Known rows, with every way that one mark hangs from another:
logoto{vuvitaf{masedak{tonad} nolid}}: [ 0.27  1.76  1.40 -0.92 -0.55 -2.99 -0.14 -3.34 -2.26  0.76  1.56  0.13
 -1.48 -1.46 -0.23  0.05 -3.95 -4.80  1.21  2.01  0.11 -0.05  1.15]
remu{lova nolid{vuvitaf{masedak}}}: [ 1.40  0.98  0.11 -2.57 -1.54  0.53 -0.18 -0.16  0.46 -0.22  1.63 -1.74
 -0.63  0.16  0.49  4.24  2.42 -0.98  0.91  3.42 -0.67  0.18  0.55]
masedak{tonad}: [ 0.21  1.86  1.54  0.15 -1.05 -1.42  0.49 -1.37  0.25  0.57 -0.58 -0.16
 -0.83 -0.59 -1.80 -0.84 -2.84 -4.15  1.24  0.91 -0.66  0.54  1.53]
nolid{vuvitaf{gidu masedak{tonad}}}: [ 1.55  0.09  0.33  1.01 -0.88  0.33 -3.11 -2.29 -2.48 -0.59  1.56  0.26
 -0.75 -0.80  0.05  2.60 -1.44  0.01 -1.02  1.20 -1.59  0.21  0.69]
masedak{tonad vuvitaf{gidu logoto nolid}}: [ 0.15  1.98 -0.41  0.97 -0.12 -2.25  1.83 -2.86 -0.33  1.21  0.03 -0.59
 -2.12  0.19 -0.95 -0.26 -3.41 -3.79 -0.99 -1.09 -2.64  2.16  1.31]
logoto{vuvitaf}: [ 0.53  1.37  2.14 -0.76 -1.29 -1.13  3.46 -0.63  1.00  1.07  0.11  0.36
 -1.06  0.81 -2.09  1.45 -3.45 -4.79  2.10  1.87 -0.07 -0.73  3.17]
gidu{vuvitaf{logoto}}: [ 0.46  3.82  0.72 -1.72 -0.90 -0.22  4.60 -0.99  2.22  0.50 -0.81  0.02
 -1.12  2.07 -3.42  1.41 -4.19 -1.55  0.75 -0.10 -0.88  0.29  1.87]
nolid{remu vuvitaf{gidu}}: [ 1.40 -0.37  0.72  0.61 -1.04  0.34  0.28 -0.75 -0.20  0.40  1.32 -0.36
 -0.91  1.07 -0.04  1.57  0.26  5.52  1.75  0.78 -0.27 -0.91  2.55]
sato{nolid{remu{lova} vuvitaf{gidu}}}: [ 0.94  0.37  1.24  1.50 -1.49 -0.02  0.68  0.19  0.77  0.86  0.95  0.13
 -0.17 -0.68  1.66  2.07  2.23  1.25  1.68  1.31  0.86 -0.04  1.89]
vuvitaf{gidu logoto nolid}: [ 0.30  1.01  0.78 -0.10 -0.84 -0.55  2.62 -1.66  0.19  1.60  0.84 -0.90
 -2.93  2.00 -0.19  0.72 -3.60  1.40  0.74 -0.05 -2.53  0.32  2.23]
logoto{vuvitaf{gidu masedak}}: [ 1.31  0.13  1.29  0.07 -1.16 -0.73  0.20 -1.46 -0.46 -0.23  1.17  0.60
 -0.56 -0.03 -0.99  3.26 -2.63 -3.00 -0.64  1.34 -0.90 -0.28  3.09]
vuvitaf{logoto masedak}: [ 0.67  1.99  1.30 -1.42 -1.07 -0.82  1.88 -1.24 -0.16  0.43  0.61 -0.76
 -2.48  1.19 -2.39  2.39 -2.82  0.06 -0.13  0.43 -0.53  0.44  2.22]
lova{remu{nolid{vuvitaf{logoto}}}}: [ 1.60  2.09 -0.34 -1.48 -1.48 -0.43  4.46  0.96  2.08  0.59  1.21 -1.39
 -2.02  2.40  1.13  4.80 -0.79 -1.59  1.53  2.16 -0.62  0.12 -0.04]
vuvitaf{masedak}: [ 0.56  1.13  1.59 -1.35 -1.44 -0.31 -0.57 -1.70 -0.96  0.14  0.47 -0.98
 -1.32  0.48 -1.93  0.73 -1.78  0.07  0.36  1.51 -0.04  0.10  2.96]
lova{remu{nolid{vuvitaf{logoto masedak}}}}: [ 1.90  2.00 -0.55 -1.95 -1.43 -0.48  2.14  0.16  0.58 -0.19  2.03 -1.69
 -2.01  1.61  1.25  5.82 -0.23 -0.57  0.17  2.37 -0.13  0.30 -0.21]
nolid{remu{lova} vuvitaf{gidu logoto}}: [ 1.54  0.94  0.40  0.30 -0.77 -0.01  3.12  0.39  1.36  0.95  1.66 -1.05
 -1.99  1.55 -0.02  3.13  1.95  2.67  1.05  0.71 -0.93  0.05  1.61]
nolid{remu{lova} vuvitaf{masedak}}: [ 1.31  1.02  0.94 -1.65 -1.18 -0.27 -0.37 -0.95 -1.04  0.38  2.29 -1.69
 -1.30  0.29 -0.34  1.73  3.13  3.07  1.44  2.64  1.24 -0.39  2.00]
sato{nolid{remu{lova} vuvitaf{logoto}}}: [ 0.48  2.24  1.70  0.20 -1.17 -0.81  4.17  0.50  1.25  1.74  0.90 -0.03
 -1.77  0.50  0.28  2.72  1.10  0.86  2.63  1.13  1.63  0.06  1.24]
sato{nolid{remu{lova}}}: [-0.03  1.95  2.05  0.25 -1.64 -1.90  1.96  0.09  1.72  1.17 -0.42 -0.47
 -0.50 -1.09 -0.10 -0.23  1.46 -1.57  2.56  1.07  2.25  0.56  2.65]
nolid{remu vuvitaf{logoto}}: [ 0.95  1.62  1.18 -0.34 -0.82 -0.61  3.74 -0.29  0.42  1.17  1.23 -0.64
 -2.46  2.12 -1.31  2.22 -1.00  4.94  2.54  0.60  0.59 -0.87  1.83]
logoto{vuvitaf{masedak}}: [ 0.86  1.06  1.98 -1.28 -1.24 -1.37  1.28 -1.47 -0.50  0.32  0.94  0.17
 -1.05  0.05 -1.88  2.41 -2.98 -3.67  0.60  2.02  0.35 -0.54  3.06]
logoto{vuvitaf{gidu masedak{tonad}}}: [ 1.34  0.74  0.88  1.08 -0.76 -2.09 -0.96 -2.16 -0.96 -0.56  0.89  1.11
 -0.20 -1.96 -0.93  2.60 -3.12 -5.52 -1.15  0.73 -0.98  0.40  1.62]
lova{remu{nolid{vuvitaf}}}: [ 1.56  1.23 -0.15 -1.56 -1.81  0.01  2.04  0.53  1.47  0.24  1.12 -1.54
 -0.98  1.67  1.59  3.19 -0.01 -1.34  2.02  3.28 -0.10 -0.18  0.72]

Rows:
[ 0.20  1.16 -0.49  1.52 -0.25 -3.11 -0.51 -3.18 -0.88  0.63  0.21 -0.97
 -0.80 -1.24 -0.18 -2.52 -0.53  0.13  0.26 -0.88 -0.51  1.54  2.07]  masedak{tonad vuvitaf{gidu nolid{remu}}}
[ 0.03  3.24  0.39 -2.47 -0.92 -1.46  2.24 -1.94  1.47  1.09  0.48 -1.74
 -0.33  0.63 -0.81 -2.43  0.78  1.17  2.69  1.58  0.90  0.08  2.21]  gidu{vuvitaf{nolid{remu{lova}}}}
[ 0.16  4.10 -0.24 -1.63 -0.24 -1.83  0.89 -3.74 -0.96  0.16  0.67 -0.07
 -1.61 -0.21 -1.64  0.12 -4.45 -1.69 -0.28  0.04 -0.73  0.87  0.02]  gidu{vuvitaf{logoto masedak{tonad} nolid}}
[ 1.17  0.53  1.10 -1.10 -1.11 -0.45 -0.77 -1.58 -1.92  0.09  1.96 -0.93
 -1.38  0.49 -0.71  1.59  0.62  6.07  1.66  1.65  1.55 -1.00  2.36]  nolid{remu vuvitaf{masedak}}
[ 0.57  1.42  0.08  0.41 -0.35 -1.86 -0.63 -3.07 -1.82  0.39  1.36 -0.34
 -2.41 -0.64  0.12  0.88 -3.47 -0.50 -1.12 -0.35 -2.21  1.27  0.47]  vuvitaf{gidu logoto masedak{tonad} nolid}
[ 1.51 -0.47 -0.11 -0.17 -1.39  1.00  0.50  0.01  1.41 -0.24  0.82 -0.31
 -0.25  1.03  0.81  4.04 -0.56  1.80  1.11  1.59 -2.25 -0.29  1.09]  remu{nolid{vuvitaf{gidu}}}
[-0.01  1.75  1.16 -1.72 -1.16 -1.84  1.78 -1.36  0.55  1.79  1.13 -2.47
 -1.75  0.47  0.05 -2.27  1.40  1.80  3.31  1.98  0.68  0.13  2.47]  vuvitaf{nolid{remu{lova}}}
[ 1.59  0.43 -0.32 -0.16 -0.98  0.56  3.06  0.40  2.00  0.10  0.95 -0.13
 -1.44  1.72  0.26  5.60 -1.41  1.57  0.65  0.55 -2.62  0.01  0.46]  remu{nolid{vuvitaf{gidu logoto}}}
[ 1.00  1.18  1.30 -1.07 -1.30 -0.10  1.89 -0.13  0.59  1.12  1.45 -1.62
 -1.11  1.09 -0.49  0.80  2.53  1.90  2.79  2.47  0.83 -0.60  2.18]  nolid{remu{lova} vuvitaf}
[-0.01  2.05  1.18 -1.18 -0.58 -2.33  3.83 -1.54  0.24  1.80  0.98 -1.30
 -3.04  1.50 -0.81 -0.99 -2.02  4.64  2.98 -0.06  0.48 -0.22  2.21]  vuvitaf{logoto nolid{remu}}
[ 0.46  0.19  1.38 -0.11 -0.98 -1.16  2.12 -1.85  0.08  1.38  1.20 -0.07
 -1.51  0.81  0.22  0.52 -3.94 -2.16  1.69  1.61 -1.60 -0.66  2.93]  logoto{vuvitaf{gidu nolid}}
[ 0.77 -0.07  1.14 -0.49 -0.96 -1.35  0.04 -2.78 -1.54  0.62  2.04 -0.15
 -1.52  0.12  0.30  1.59 -3.31 -1.17  0.33  1.68 -1.15 -0.40  2.81]  logoto{vuvitaf{gidu masedak nolid}}
[ 0.35  1.33 -0.26  0.31 -0.33 -2.42  3.23 -2.08  0.55  1.36  0.62 -1.42
 -2.39  1.42 -0.90 -0.37 -1.08  3.06  0.33 -1.38 -0.84  1.22  3.15]  masedak{vuvitaf{gidu logoto nolid{remu}}}
[ 1.64  0.01 -0.21 -0.62 -1.48  1.00  0.95  0.64  2.16  0.06  1.01 -1.21
 -0.11  0.79  1.16  4.07  2.07 -1.28  0.91  2.62 -2.41  0.32  0.63]  remu{lova nolid{vuvitaf{gidu}}}
[ 0.61  2.60  0.90 -0.25 -0.64 -1.95  0.62 -1.85 -0.88  0.02  0.38 -0.06
 -2.06 -0.58 -2.32  1.73 -3.06 -2.97 -0.55 -0.10 -0.69  1.10  0.72]  vuvitaf{logoto masedak{tonad}}
[ 1.83  1.12 -0.41 -2.02 -1.78 -0.17 -0.22 -0.40 -0.25 -0.52  1.90 -1.79
 -0.96  0.90  1.72  4.31  0.68 -0.21  0.61  3.45  0.39 -0.04  0.51]  lova{remu{nolid{vuvitaf{masedak}}}}
[ 0.70  1.24  1.61 -0.26 -1.60 -0.65 -0.46 -0.71 -0.96  0.61  1.51 -0.41
 -0.71 -1.20  0.85  2.12  2.67  1.67  1.77  2.16  2.62 -0.19  1.80]  sato{nolid{remu{lova} vuvitaf{masedak}}}
[ 1.69 -0.53  0.36  0.37 -0.98  0.09 -1.82 -1.60 -1.73 -0.42  2.12 -0.52
 -1.00  0.16  0.10  2.43  0.69  6.53  0.25  0.99  0.22 -0.72  2.43]  nolid{remu vuvitaf{gidu masedak}}
[ 0.23  2.07  0.52 -1.09 -0.72 -3.26 -1.61 -2.79 -1.60  0.62  1.62 -1.94
 -1.32 -2.12  0.60 -2.09  1.62  0.04  1.35  1.70  1.13  0.98  0.97]  vuvitaf{masedak{tonad} nolid{remu{lova}}}
[ 1.10  1.17  0.39 -1.96 -1.60  0.51  1.94  0.66  2.18  0.54  0.89 -1.60
 -0.46  1.01  0.24  3.39  1.74 -1.94  2.25  3.34 -1.04  0.01  0.56]  remu{lova nolid{vuvitaf}}
[-0.12  3.72  0.46 -2.29 -0.73 -0.61  4.20 -2.25  1.22  1.33  0.16 -0.71
 -1.90  2.43 -2.01 -0.37 -4.53  0.21  1.61  0.42 -1.11  0.10  1.65]  gidu{vuvitaf{logoto nolid}}
[ 0.30  0.90  2.11  0.53 -1.43 -0.48  1.24 -0.64 -0.23  1.10  0.48  0.57
 -0.83 -0.14  0.39  1.03 -0.63  3.58  3.34  1.20  2.35 -0.97  2.24]  sato{nolid{remu vuvitaf}}
[ 1.92  0.21 -0.73 -0.80 -0.90  0.53  0.79 -0.42  0.49 -0.70  1.71 -0.30
 -1.37  0.90  0.43  6.44 -0.82  2.73 -0.83  0.73 -2.25  0.28  0.36]  remu{nolid{vuvitaf{gidu logoto masedak}}}
[ 1.51 -0.48  0.84 -0.12 -1.29  1.49 -1.93 -1.67 -1.91 -0.19  1.80 -0.38
 -1.29  1.02 -0.24  3.22 -1.16  2.88 -0.55  1.77 -1.53 -0.50  2.20]  nolid{vuvitaf{gidu masedak}}
[ 0.19  1.48  0.14 -0.12 -0.55 -0.84  2.96 -2.15  0.35  1.59  0.33 -1.31
 -2.53  2.18 -1.21  0.38 -2.89 -0.96 -0.44 -0.57 -2.43  1.52  2.92]  masedak{vuvitaf{gidu logoto nolid}}
[ 1.15  1.43  0.27  1.05 -0.57 -1.59 -0.28 -1.90 -0.85 -0.40  0.44  0.32
 -1.61 -0.81 -1.33  2.64 -2.81 -2.13 -1.89 -0.79 -1.91  1.38  0.71]  vuvitaf{gidu logoto masedak{tonad}}
[ 0.37  1.09 -0.26 -0.28 -0.79 -1.89  1.10 -1.87  0.71  1.32  0.79 -2.47
 -0.97  0.38 -0.11 -1.64  2.45  0.06  0.48  0.54 -0.59  1.50  3.31]  masedak{vuvitaf{gidu nolid{remu{lova}}}}
[ 0.21  2.44  0.37 -0.63 -0.13 -3.63  0.43 -3.02 -1.85  0.67  1.51 -0.81
 -2.62 -1.12 -0.50 -0.74 -1.90  2.72  1.20 -0.34  0.75  0.64  0.69]  vuvitaf{logoto masedak{tonad} nolid{remu}}
[ 0.67 -0.10  1.76  1.70 -1.65  1.33  0.07 -0.61 -0.28  0.78  0.48  1.05
 -0.69  0.34  0.88  2.69 -2.27  0.47  1.10  1.19 -0.62 -0.38  2.12]  sato{nolid{vuvitaf{gidu}}}
[ 0.63  0.92  0.49 -0.70 -0.74 -0.54  0.47 -2.45 -1.28  0.80  1.70 -0.99
 -2.93  1.18 -0.07  1.51 -3.18  2.58 -0.61  0.13 -2.07  0.58  2.08]  vuvitaf{gidu logoto masedak nolid}
[ 0.70  2.02 -0.12  1.67 -0.33 -1.87  2.30 -1.61  0.96  0.36 -0.89  0.15
 -1.24  0.16 -2.32  1.49 -2.71 -5.63 -1.85 -1.52 -2.43  2.44  1.58]  masedak{tonad vuvitaf{gidu logoto}}
[ 1.08  0.66  0.53  0.96 -0.95 -1.09 -2.55 -2.17 -1.38 -0.80  0.33  0.14
 -0.56 -1.76 -0.76  1.05 -1.98 -2.08 -1.47  0.16 -1.57  1.05  1.40]  vuvitaf{gidu masedak{tonad}}
[ 1.34  0.50  0.91  0.55 -0.97  1.18  2.69 -0.25  0.45  0.90  1.02 -0.27
 -2.37  2.49 -0.78  3.90 -2.54  1.67  0.47  0.53 -2.43 -0.28  1.60]  nolid{vuvitaf{gidu logoto}}
[ 0.77  1.38  0.21  0.49 -0.75 -0.64  3.34 -0.94  1.44  0.78 -0.58 -0.63
 -1.54  1.96 -2.60  2.16 -2.45 -2.61 -1.40 -1.09 -2.28  1.71  3.05]  masedak{vuvitaf{gidu logoto}}
